Known rows, with every way that one mark hangs from another:
(j493 (j470 j127 j182 j336 j878 j962)): [ 2.45  2.18  0.25 -0.51  1.54 -1.05 -2.31 -0.73 -0.10  3.68 -1.80 -0.40
 -2.76  3.30 -2.78 -1.40 -0.82 -3.12  0.66  1.79 -2.88  0.63 -1.31 -2.58
 -1.13  1.83 -0.74 -1.48]
(j988 (j932 (j470 j182))): [-3.05 -1.30  0.28 -1.63 -3.11  1.42 -2.34 -1.75 -1.36 -4.92  2.55 -2.31
 -1.00 -2.15  2.53 -2.83 -0.42  2.84 -1.80 -0.75  0.79  1.81 -0.95 -0.88
  1.19  0.61  1.47  0.01]
(j932 (j470 j127 j182 (j336 (j736 j153) j878) j493)): [ 0.49 -0.57  1.19 -0.92 -0.26  2.26  0.80 -0.95 -2.98  1.67 -2.90 -0.12
  0.37  0.31 -1.16  1.04  1.33  0.01  0.12 -0.09 -0.72  1.17 -1.45  1.79
 -5.08  0.79  0.33 -0.54]
(j652 (j878 (j470 j127 j182 j493 j962))): [ 1.93  2.05 -0.71 -0.61  0.10  0.37 -1.28 -1.81  0.55  1.96 -0.92 -0.42
 -4.87  2.03  0.46  1.67  1.30  1.21  0.91  2.62 -2.07  0.71  1.68 -1.13
 -0.37  1.76  1.95 -1.02]
(j493 (j470 j962)): [-1.29  0.79 -0.47  0.52 -1.61 -1.30 -1.08  0.95  0.64 -3.62  4.29 -1.64
 -2.43  0.75  0.95 -2.55 -0.78  1.09 -0.71  0.04  1.65  1.15 -3.07  0.07
  4.39  0.03 -3.02 -0.12]
(j723 (j470 j127 (j336 j736) j493 j878 j962)): [ 1.08  1.75  0.59 -0.24  4.07 -0.21  0.81  2.99  0.36  4.79 -2.73  3.63
  0.10  3.47 -2.42  1.81  0.25 -1.67  0.37  1.02 -1.50 -0.66  0.80 -2.26
 -1.24  2.00 -0.51 -1.07]
(j336 j736 (j878 (j470 j127))): [-1.06  0.11 -1.16  2.47  0.37 -0.89  4.29  1.47 -0.22 -1.59  1.74  1.42
  2.95 -2.95 -0.28  3.02  1.41  1.06 -2.34 -0.51  0.48  0.76 -0.04  1.85
 -0.48 -1.92 -4.06  1.11]
(j988 (j470 j182 j493) j932): [-0.88 -0.25 -0.89 -3.90 -1.54  2.00 -2.73 -4.56 -0.20 -6.46 -0.28 -2.88
  0.88 -0.74  2.50 -0.93  0.92  2.42  0.17 -3.02 -0.12  1.53  1.34 -1.61
  0.69 -0.25  1.10 -0.91]
(j386 (j470 j182 (j336 j736) j493 j878)): [ 1.64  1.57 -0.11  1.17  2.18  0.76  0.97 -0.31 -2.33  1.45 -2.94  2.17
 -0.08  2.87 -0.36 -2.17 -0.03 -4.05 -0.57  0.87  0.01 -0.72 -1.57 -1.60
 -0.45  0.22  1.04 -1.65]
(j878 (j493 (j470 j127 j182 (j336 j736) (j962 j723)))): [ 0.16 -2.08  0.84  0.77  0.18 -1.32 -2.02 -1.20  2.32  1.18  0.22 -1.14
 -0.36  0.28 -1.55  0.29  0.15 -1.05  1.67  0.67 -0.43  0.92 -1.26  0.38
 -2.85 -1.93 -0.52 -2.61]
(j723 (j470 j127 j182 (j336 (j736 j153)) j493) j962): [-1.19  2.22  3.53 -1.47  3.15 -1.75 -1.30  0.85 -0.81  1.70 -2.50  1.96
  1.60  1.35 -0.19  3.17  0.81  0.22 -0.90  0.57 -0.97 -0.47  1.68  1.58
 -0.82  2.66  1.96 -1.13]
(j470 j127 j182 j336 j493 j962): [-0.76  0.12 -0.42 -1.84  1.97  0.44 -2.90  1.51  0.37  5.26 -2.76 -0.25
 -2.42  2.19 -0.22 -0.12  0.98 -0.91  2.17  0.69 -1.84 -0.10 -0.78 -4.29
 -3.46  0.80  3.43 -0.86]
(j336 (j736 j153) (j878 (j470 j493))): [-1.25  0.56  0.33  1.40  0.23  0.41  3.27 -1.63  0.49 -4.48  1.37 -0.35
  3.63 -1.26  0.81  2.30  1.87  2.12 -1.11 -1.38  1.84  0.63 -0.91  4.86
  0.71 -1.54 -2.83  0.78]
(j988 (j932 j470)): [-3.66 -1.93  0.42 -0.84 -2.94  1.60 -0.63  0.24 -0.60 -5.70  4.30 -1.74
 -0.70 -2.81  2.22 -2.44 -0.65  3.59 -1.93 -1.49  1.95  1.42 -1.23 -0.60
  2.70 -0.18  0.12  0.29]
(j386 (j470 j182 j878 j962)): [ 1.49  2.70 -0.83  0.80  0.18 -0.54 -0.91  0.35 -0.78  0.24 -0.91  0.11
 -3.10  2.35  2.04 -2.54 -1.75 -2.86 -2.04  0.93 -0.17  0.69 -1.99 -0.34
  1.92  1.39  1.50 -0.13]
(j493 (j470 j127 j336 j962)): [ 0.10  0.25  0.95  0.35  0.86 -1.29 -0.43  2.11  0.60  0.98  2.15 -0.95
 -2.41  1.28 -1.51 -1.51 -0.67 -0.65  0.81  0.51 -0.05  0.49 -2.15 -2.28
  0.86  0.43 -2.35 -1.12]
(j962 (j723 (j470 j182 j336 j493 j878))): [ 1.21  1.21 -0.81 -1.85  0.83  1.07 -2.03 -0.73 -0.95  1.84 -2.37  1.62
  0.98  2.27 -0.43 -1.45 -1.98 -0.89  0.90  1.62 -0.60 -1.45  1.78 -1.60
  2.06  2.31 -0.25  0.16]
(j336 (j878 j470)): [-1.34  1.72 -1.76  2.70 -1.79  0.04  2.81  0.76 -0.40 -3.46  3.00 -0.65
  0.81 -2.31  1.35  0.83  0.41  2.24 -0.97 -0.32  1.31 -0.10  0.37  0.86
  3.52 -0.82 -3.42  2.44]
(j652 (j470 j182 j336 j493 j878)): [ 1.87  1.41 -1.18 -1.23 -0.06  1.07 -0.72 -2.62 -2.26  1.74 -2.35  1.99
 -2.51  3.57 -0.12 -2.43 -0.42 -1.88  1.99  1.41 -1.71 -1.53  0.26 -1.61
  1.22  2.95  0.01 -0.67]
(j386 (j470 j127 j182 j336 j493 (j962 j723))): [ 1.02 -0.15  0.83 -0.92  2.18  0.66 -1.71  1.72  0.19  3.83 -2.65 -0.21
 -2.97  2.28  0.49 -1.07 -1.73 -2.80  0.95  1.30 -1.05  0.19 -1.26 -3.04
 -2.01  1.00  1.73 -2.33]
(j962 j723): [-2.55 -2.59 -2.08 -1.12 -1.81  0.08 -0.32  1.56  0.60 -2.95  3.61  0.39
  1.73 -2.86  2.53 -2.30 -2.21  2.32 -1.75 -1.07  2.97  0.08 -1.21  1.08
  3.99 -1.53 -1.18  1.98]
(j336 j878): [-2.38  0.83 -3.21  1.38 -2.95  0.78  3.45  1.68 -0.30 -2.81  2.06 -0.21
  2.16 -2.60  1.87 -0.26 -0.09  1.96 -2.36 -1.70  2.06  0.31 -1.14  1.84
  2.44 -0.58 -2.33  4.33]
(j723 (j962 (j470 j127 j182 j336 j878))): [ 1.06  1.91  0.60 -2.77  1.38 -1.71 -1.49  1.63 -0.95  1.25 -2.09  1.31
 -0.57  0.30 -0.86  0.51 -1.47 -1.05 -1.10  0.73 -2.26 -0.76  1.35 -1.24
  0.78  1.21  0.26  0.48]
(j652 (j470 j127 j182 (j336 j736) j493 j962) j878): [ 2.95  1.07  0.58 -2.80  1.07  0.35  0.28 -3.01 -0.14  4.13 -3.15  3.13
 -3.25  3.57 -0.46  0.36 -0.63 -0.99  0.50  2.29 -2.32  0.64 -0.20  0.69
 -3.37  3.47  0.78 -1.01]
(j652 (j878 j470)): [ 0.88  1.21 -0.73  1.32 -1.77 -0.29  1.61 -1.44 -0.41 -2.84  3.75  0.38
 -2.03 -0.97  1.65 -0.83 -0.03  2.82 -0.85  1.19  1.62 -0.14  1.21  0.97
  4.88  0.60 -0.68  1.27]
(j736 j153 (j336 j878)): [-1.73 -1.10  1.31 -0.60 -2.65  0.83  2.31 -0.73 -0.74 -5.05  2.21 -2.09
  5.43 -3.06  1.82 -1.83 -0.81  1.38 -2.29 -4.11  3.86 -0.60 -1.06  4.58
  1.22 -0.85  0.70  4.33]
(j493 (j470 j182 (j336 j736))): [-0.32  0.11  0.62  0.32 -0.13 -1.63 -1.08 -1.93 -1.76 -2.18  1.87  0.18
  1.18  0.42 -0.58 -3.50 -0.31 -0.98 -0.69  0.53  1.30  0.20 -2.79 -0.17
  1.28 -0.41 -2.46 -0.75]

Rows:
[ 1.57 -0.78 -0.19  1.34 -1.14 -0.05  0.37 -1.00  3.39  0.43  1.84 -0.79
 -3.30 -0.85  0.29  2.74  0.19  2.29  1.32  1.62 -0.24  0.44  2.39  1.38
  0.64 -0.89  0.92 -0.64] -> (j652 (j878 (j470 j127 (j962 j723)) j493))
[-0.86 -0.44  0.14  1.77 -1.41  0.13  2.61  1.54 -1.58 -2.25  2.18 -0.92
  2.65 -3.12 -0.07  0.62  0.28  0.67 -0.82 -1.82  1.26 -1.23  1.49 -0.84
  0.41 -1.45 -1.25  2.09] -> (j736 (j336 (j878 (j470 j127))))
[-0.74 -0.93 -1.58  2.84 -3.89 -0.64 -0.83 -2.06 -0.47 -3.90  2.80 -2.91
 -2.11 -0.05  1.05 -1.88  2.15  0.59  1.13  0.07  1.39  0.10 -0.43  0.69
  2.35 -0.87 -0.20 -1.22] -> (j878 (j493 (j470 j182)))
[ 2.33 -0.03 -0.74 -1.44  1.91  0.14  0.82 -1.76 -2.14  3.98 -3.83  3.79
 -0.98  2.87 -1.79 -0.13  0.59 -2.87  0.90  1.32 -2.67 -0.77  0.11 -0.90
 -2.74  2.26 -0.34 -1.86] -> (j652 (j470 j127 j182 (j336 j736) j493 j878))
[-1.57 -0.12  0.08 -1.99 -0.54 -2.06  0.36  4.07 -0.36 -3.07  2.26  0.57
 -0.86 -2.07  1.52  1.01 -0.75  2.13 -2.21 -0.72  0.69  0.08  0.63  0.37
  3.51 -0.02 -1.45  0.79] -> (j723 (j962 (j470 j127)))
[ 0.04 -0.99 -0.48  1.44 -0.83  0.50  2.73  2.06  0.91  1.26  0.00  0.38
  2.17 -1.70 -0.60  1.76 -0.98  0.64  0.46 -0.15  0.76 -0.76  2.63  0.79
  0.45  0.70 -2.10  1.65] -> (j962 (j723 (j470 j127 (j336 (j878 j493)))))
[ 0.08 -1.97  1.73  1.39  2.41 -1.84 -2.74 -0.84  2.70  2.83  0.07 -0.37
 -0.25 -1.02 -0.89  2.30  0.63 -0.48  2.76  1.35 -1.01  0.05  0.80 -0.94
 -3.24 -2.74  1.58 -2.79] -> (j878 (j470 j127 j182 (j336 j736) (j962 j723)) j493)
[-0.27 -0.46 -1.32  2.69 -0.53  0.55  1.37  0.61  0.60  1.25  0.39  0.64
  0.40 -0.15 -0.75 -1.03  0.96 -0.72  1.95 -0.65  0.82 -1.77  0.49 -1.11
  1.44 -1.65  1.87  1.03] -> (j470 j336 (j878 j493))
[ 3.71 -2.89 -0.72 -2.53  0.15  0.03 -1.24 -0.85  0.23  2.08 -2.76 -0.10
  0.17  0.11 -1.53 -1.10 -1.40 -2.00  1.80  0.61 -1.33 -0.76  2.04 -1.10
 -1.44 -0.21 -0.07 -0.85] -> (j962 (j470 j127 j182 j336 (j878 j493)) j723)
[ 0.81  2.31  0.22  1.65 -0.06 -0.53  0.49  1.06  0.49  3.76 -2.35 -0.47
 -0.72  1.05 -0.32  2.04  0.51 -0.66  1.01  0.70 -1.37 -0.07  2.12 -0.77
 -2.12  2.68  0.69  1.23] -> (j723 (j470 j127 j182 (j336 (j878 j493)) j962))
[ 0.94  0.60 -0.34 -1.86  1.86  0.59 -1.46 -0.94 -0.70  1.57 -2.53  2.96
  2.86  1.82 -0.91 -0.89 -1.64 -1.15 -0.27  1.35 -0.31 -1.02  0.93 -0.32
  0.81  1.19 -0.91 -0.26] -> (j962 (j723 (j470 j182 (j336 j736) j493 j878)))
[-1.38 -2.34 -0.26  0.66 -2.19  2.01  0.81  0.04  0.47 -2.07  1.10 -1.50
 -1.78 -1.77 -0.53  0.85  1.28  1.67 -0.40 -0.96 -0.85  1.18  1.09 -0.90
 -0.85 -0.67  1.68 -1.36] -> (j988 (j932 (j470 j127 (j878 j493))))
[-0.64 -2.69  1.86  2.22  2.48 -1.73 -0.63  1.19  3.53  1.84  1.93  0.23
  0.09 -1.74 -1.21  2.75  0.49  0.39  2.86  0.50  0.21 -0.21  0.59 -0.68
 -1.66 -3.72 -0.02 -2.50] -> (j878 (j470 j127 (j336 j736) (j962 j723)) j493)
[-0.24 -1.22 -0.47 -1.09 -0.50 -1.05 -1.23  1.73  1.80 -1.03  2.83 -1.24
 -1.89  0.08 -0.36 -0.78 -1.77  0.57 -0.71  0.47  0.24  1.64 -2.10  0.17
  1.61 -0.18 -3.54 -1.14] -> (j493 (j470 j127 (j962 j723)))
[ 0.85  0.01 -2.81 -3.16  1.39  1.27 -3.39  0.27  1.76  4.89 -4.40  0.57
 -1.86  2.52 -0.79  1.44 -0.47 -1.38  0.35  1.42 -3.43  0.74 -0.06 -1.68
 -3.15  0.49  2.16 -0.89] -> (j470 j127 j182 j493 j878 (j962 j723))
[ 0.46 -0.56  3.02 -1.82 -0.30 -0.19 -1.45 -2.22  0.97 -1.48  0.03 -3.01
  3.38 -2.17  0.51  0.66 -1.70  0.38 -0.76 -1.69  0.45  0.23  0.41  3.37
 -1.93 -0.46  0.89  1.54] -> (j736 j153 (j336 (j878 (j470 j127 j182 (j962 j723)))))
[ 1.42  1.79 -1.33 -0.79  0.60  1.27 -2.15  0.00  0.31  0.99 -2.56 -0.01
 -2.83  3.37  1.32 -1.43 -2.09 -2.69 -0.64  1.65 -0.93  0.45 -1.49 -0.72
  0.79  0.88  1.03 -1.47] -> (j386 (j470 j182 j493 j878 (j962 j723)))
[-0.93 -0.08  2.09  0.48 -1.42  1.36  1.61 -1.50 -0.74 -4.88  1.79 -2.69
  3.45 -1.54  0.84 -0.09  0.79  1.57  0.23 -2.78  2.45 -1.26  0.58  2.59
  1.40 -1.08  0.01  1.69] -> (j736 j153 (j336 (j878 (j470 j493))))
[ 1.36  0.31 -0.80  0.61  1.38 -0.42 -1.88  0.12  1.73  6.38 -3.57 -0.08
 -2.07  1.60 -1.72  0.97  1.08 -2.65  2.37  0.71 -2.84 -0.32  0.62 -2.42
 -4.05 -0.15  4.54 -0.37] -> (j470 j127 j182 j336 (j878 j493) j962)
[ 0.23 -0.65  2.89  1.32 -1.32 -0.18 -0.16 -2.52  1.07 -1.58  0.07 -4.12
  1.81 -1.75  0.52  1.82  1.41  0.36  1.06 -2.17  0.59 -0.30  1.46  3.09
 -2.85 -1.20  3.04  0.83] -> (j736 j153 (j336 (j878 (j470 j127 j182 j962) j493)))
[ 0.83 -1.36 -0.80 -1.79  0.92  1.04  3.95  2.38 -0.97 -0.28 -1.42  1.48
  2.33 -0.15 -1.49  0.63  0.60 -0.19 -0.15 -1.12  0.40 -0.27 -0.26 -0.76
 -1.86 -0.58 -4.03  0.63] -> (j962 (j470 j127 (j336 j736 j878) j493))
[-2.02  3.97  2.00 -0.16  0.45 -2.16 -2.25  1.53 -1.60 -0.26  0.59  1.34
  0.23  0.01  1.51  0.04 -1.53  0.94 -1.09  1.08  0.15 -1.36  1.86 -0.57
  4.06  2.80  1.14  1.53] -> (j723 (j470 j182 j336) j962)
[ 0.96 -2.54  1.13  1.53  2.25 -0.49  2.83 -0.11  1.41  2.59 -1.22  1.48
  2.93 -0.64 -2.17  1.37  2.05 -1.49  0.57 -1.58  0.39 -0.47 -0.08  2.65
 -3.06 -1.81  2.41 -0.42] -> (j470 j127 (j336 (j736 j153)) (j878 j493))
[-2.77 -1.14 -2.80  3.42 -2.64  0.44  4.60  0.63  1.19 -3.35  1.82  0.47
  4.06 -3.38  1.11  1.93  1.98  1.59 -1.87 -2.30  2.51  0.44 -1.05  4.03
 -0.50 -3.41 -1.71  3.01] -> (j336 j736 (j878 j493))
[-1.52 -0.71  0.02  3.73 -3.14  0.64  2.29  0.00 -0.39 -4.30  2.98 -2.20
  2.54 -3.30  0.60  0.62  1.31  1.37  0.99 -2.15  2.44 -1.87  1.87  0.32
  1.41 -3.06 -0.24  1.93] -> (j736 (j336 (j878 j470 j493)))
[ 0.71  1.00 -0.59 -1.89  4.11  0.22 -1.95  0.41  0.75  6.73 -5.25  2.61
  0.03  3.27 -2.43  1.33  0.99 -3.10  0.74  0.93 -3.33  0.16 -1.16 -2.81
 -5.63 -0.03  2.69 -1.24] -> (j470 j127 j182 (j336 j736) j493 j878 j962)
[ 0.80 -0.94 -1.54  0.37 -1.59  1.08  1.00  2.70 -3.05  0.81  0.81  1.07
 -3.17 -0.43 -0.51 -0.39  0.15  0.59 -1.00  0.57 -0.41  0.65 -0.41 -0.73
  0.72  0.72 -0.39 -0.41] -> (j932 (j470 j127 j878))
[-0.84 -0.78  3.26  1.16  2.24 -2.01  0.45 -0.77 -0.18 -2.87  3.87  0.43
  2.32 -1.69  0.71 -1.28  0.40  1.27  0.25 -0.64  2.74 -0.51 -1.13  1.54
  2.80 -1.46 -0.83 -0.48] -> (j878 (j470 (j336 (j736 j153))))
